Each row was made from one walk, in order. Every step used is in the known rows, and no mark comes twice. Write each row's walk.
In the rows, 128 means zero.
Known rows:
teko > pizo: [121 119 130 166 195 143 112 169 137 122 130 159 157 101 172 126 106 136
 158 143  58 140 102 118  98 136  81]
vima > badug > lofiv > nedo > defuv > lanekor: [ 96 148 134 131 163 167  29 152  76 186 163 124 146 147  99 140 138 124
 167 117 125  76 180 139 179  91  81]
badug > lofiv: [123 136 127 107 141 109  74 128 157 112 158 140 115 134 156 137 131 114
 138 133  68 126 125  92  98 112  89]
seragu > zivibo > defuv > lanekor: [157 102 138  80 161 106 130 184 124 113 143 104 156 132  88 112 150 163
 112 154 128 182 124 115 105 149 110]
pizo > teko > ragut > defuv > nedo > lofiv: [103  89 139 130  72 160 117 183  66 119  67 130 179 118 133 154 127  90
 137 106 207  70 102 142 119 105 105]
defuv > zivibo > madarum > ragut: [153 145 172 131  98  81 225  79 168  70 147 119  52 103 128  81 156 170
 117 124 121 168 100 108  87 151 191]
ragut > defuv: [ 89 127 128 120 170  85 139 176 126  84 108 165 192 118 138 177 133 118
 121 134 119 126 127 131 103 136  83]
pizo > teko: [116 134 150 133 160 159 115 169 124 101 103 122 132 122 147 162 125  83
 157 117 107 130  95 106 117 118  78]
madarum > ragut > defuv: [ 92 131 148 136 141  70 170 143 125  79 109 144 178 114 134 187 166 144
 109 127 140 129 127 119  99 159 141]
lofiv > badug > defuv > zivibo > seragu: [177 162  68 137 152 128 176  21 165 128 132 103 100 150 140  86  76 104
 117 152 197 194  94 135 184 166 172]
badug > defuv: [137 151  91 141 152 107 108 128 147 114 146 133 151 140 135 151 116 102
 124 157 130 136 108  99 109 132 101]
zivibo > madarum > ragut > defuv > lanekor: [ 86 136 170 121 141  64 201 173 131  65 138 145 159 132 118 163 190 187
  99 115 159 129 151 139 110 154 137]
seragu > zivibo > madarum > ragut: [142 104 165  84  95  78 197  96 177  59 169  81  81  86  97  91 149 168
 101 126  91 142 119  95  58 160 206]
madarum > ragut > defuv > nedo > lofiv > badug: [103  84 145 152  86 132 151 120 104 158  66 138 179 123 133 161 149 166
 124 103 157 100 149 145 172 133 150]
teko > ragut > defuv: [ 94 134 129 140 147  76 149 159 115  89  95 142 192 120 149 168 113 133
  91 140 143 133 110 144  72 139 127]
teko > ragut > defuv > nedo > lofiv > badug: [104  90 126 158  93 139 133 140  93 168  56 135 193 129 146 143  94 154
 108 117 162 104 131 169 144 113 137]
madarum > ragut > defuv > badug > lofiv: [101 124 117 102 117 101 157  89 118 143 142 128 112 158 162 170 172 124
 112 105 148 129 161 134 125 178 157]
zivibo > madarum > ragut > defuv > badug > lofiv > nedo: [110 142 137 107  75 146 169  93 126 144 164 122  67 152 142 125 177 142
 102  74 141 100 189 151 130 153 194]
badug > lofiv > nedo > defuv: [108 122 138 128 120 138  34 147 129 144 144 151 123 123 113 149 139  89
 159 131  91  65 170 123 134  91 101]
badug > lofiv > nedo: [134 147 142 124 134 171  34 139 124 144 150 144 106 131 148 130 138 130
 122 113  56 101 134 100 120  81 105]
vima > badug: [109 167 122 148 186 134 125 132 123 124 143 116 154 108 126 126  94 132
 154 125  89 150 117 125 123 130  94]
lofiv > nedo: [130 150 161 150 167 177  71 170 115 133 116 157 140 107 132 140 126 153
 115 120  53 120 117 124 128  89 105]
nedo > kefev: [113 127 132 132 150  76 125 203 147  90 130 132 150 111  86 130 126 150
 125 159 101 131 117 132 114  98 104]
seragu > zivibo > madarum: [140  99 143  70 126  91 166 132 178  64 167 100  94  91 102  84 117 145
 115 135  70 138 121 104  62 135 146]
nedo > lofiv: [110  98 126 142 121 100  93 181 171 111 112 153 154  88 110 127 126 120
 163 127  83 121 134 104 117 102  86]
pizo > teko > ragut: [121 143 151 151 140 148 127 152 113 106  92 101 131 123 155 153 104  99
 130 124 131 138  75 119  85 120 125]
pizo > teko > ragut > defuv: [ 90 129 131 131 138 119 155 164  93  92  77 112 175 134 156 183 116  79
 120 121 182 118  92 135  82 136 117]
lofiv > badug: [116 132 136 158 184 140 130 125 150 149  91 129 148 133 161 150  92 148
 130 130  64 164 125 132 141 121 109]

Which walk is each row?
[180 109 106  65  94 189  98 104 118 191 169  79  67 152 111  76 136 118
 112 111 109 152 162 128 126 147 168]	seragu > zivibo > defuv > badug > lofiv > nedo
[131 100 154 136 110 156  75 180 118 128 112 171 152  91 112 119 133 149
 146 121  91  95 121 122 142  87  77]	defuv > nedo > lofiv
[ 99  92 150 145  52 115 206 117 139 124  97 127 140 117 122 124 145 169
 133  94 165  97 171 156 154 136 173]	zivibo > madarum > ragut > defuv > nedo > lofiv > badug
[129 143 101 153 194 139 107 130 122 183 116 122 166 187 156 167 114 152
 110 152 139 163 124 126 172 128 103]	lofiv > badug > defuv > lanekor
[151 114  99 141  89 146  73 147 118 143 135 150 154 123 111 121 127 115
 139 142 157  88 116 107 144 102  91]	badug > defuv > nedo > lofiv
[162 157 133 114 165 116 162  93 159  62 140 149 101  96 119  80 111 128
 122 139 138 178  84 133 145 150 136]	defuv > zivibo > seragu
[133 142  82 161 159 130 127  92 154 164 115 110 148 162 161 153  88 112
 126 150 128 158 119 118 143 135 125]	lofiv > badug > defuv
[156 155 115 126 110 196  97 129 120 196 153 122  82 162 136 101 139 116
 134 105 116 153 174 149 153 136 128]	zivibo > defuv > badug > lofiv > nedo
[122 158 105 128 116 150  58 146 106 161 178  83 111 135  89  90 112 136
 139 120 106  96 143 126 145  70 125]	vima > badug > lofiv > nedo > kefev
[143 119 137 118 107 135  63 101 116 153 141 146  78 129 123 111 144  94
 153 133 116  93 136 114 135  93 124]	badug > lofiv > nedo > defuv > zivibo
[134  94 129  49  61 137 170  66 120 138 179  80  50 140 120 100 176 145
  81  82 135  98 178 132 102 165 232]	seragu > zivibo > madarum > ragut > defuv > badug > lofiv > nedo
[153 141 126 105 111 137  84  75 143 107 161 145  74 108  97  82 130  81
 151 134 161  99 144 140 173 121 148]	badug > lofiv > nedo > defuv > zivibo > seragu
[143 129 165 124  44 101 149  60 153 115 172 115  26 117 109  82 173 121
 146 116 143  92 157 114 114 120 201]	badug > lofiv > nedo > defuv > zivibo > madarum > ragut
[127  94 146 158 117 179  93 144 122 178  82 148 149 119 133 124 102 160
 146 115  86 114 133 142 175  92  99]	defuv > nedo > lofiv > badug
[162 177  69 137 148 123 153  52 111 147 160  92 111 144 134  91  91  99
 141 149 176 171  80  98 131 145 132]	vima > badug > defuv > zivibo
[181 107 149  78 113 150 132 146 103 110 145 111 139 113  91  90 128 151
 109 145 126 149 107 123 104 146 125]	seragu > zivibo > defuv > nedo
[135 129 117 115 115 170  70 158 112 189 157 120  77 154 108 106 138 147
 112 117  93 105 156 157 160  87 137]	defuv > badug > lofiv > nedo > kefev
[182 170  78 117 141 107 159  57 161  79 163 125 100 123 118  84 105  93
 117 160 202 173  82 116 149 163 147]	badug > defuv > zivibo > seragu
[112 131 156 111 159 141 120 177  75 101 108 184 192 122 139 169 138 149
 106 130 131  98 114 144 129 120  74]	ragut > defuv > nedo
[141 148 119 141 152 140 176 154 143 151 128 131 125 139 122 119 121 125
 141 131 129 196 150 163 140 175 112]	zivibo > defuv > badug
[125 103  61 165 110 116 110 107 177 175 107 109 150 146 133 134  91  96
 158 139 141 136 143 109 157 118 124]	nedo > lofiv > badug > defuv
[160 100  60 155  96 111 139  62 163 185 101 103 107 150 142  96  96 100
 151 142 165 163 111 100 158 122 147]	nedo > lofiv > badug > defuv > zivibo
[109 123 148 155 163 186  98 160 107 183 110 163 129 117 104 155 125 118
 148 122  98 100 172 182 175 125 116]	lofiv > nedo > defuv > badug
[ 91 138 153 127 108  51 223 135 161  46 139 133 139 108 125 149 165 148
 115 116 147 124 149 131  83 164 161]	zivibo > madarum > ragut > defuv
[148 132  98 148 123 146 118 132 103 174 123 107 151 169 111 128  96 154
 103 166 167 116 112 153 175 103 132]	lofiv > badug > defuv > nedo > kefev
[126 114 143 131 146  83 144 125 138 108 115 158 123 105 111 128 129 102
 162 160 129 135 116 130 121 130 105]	nedo > defuv > zivibo
[127 127 147 122 128  67 198  93 111  89 106 144 133 119 144 147 170 147
 102 131 164 154  96 111 100 159 165]	madarum > ragut > defuv > zivibo
[111 131 117 115 103 213 102 121  58 187 103 101 102 177 178 158 127  78
 108  79 176  96 133 157 133 126 151]	pizo > teko > ragut > defuv > badug > lofiv > nedo
[126 120 148 122 113  67 198 119 174  74 144 144  85 100 102  89 127 105
 168 149 136 131 136 139 104 137 126]	nedo > defuv > zivibo > madarum
[155 149 109 152 146 184 109  93 100 180 114 130 147 167 161 144  92 141
 111 146 137 131 106 135 169 122 115]	lofiv > badug > defuv > nedo
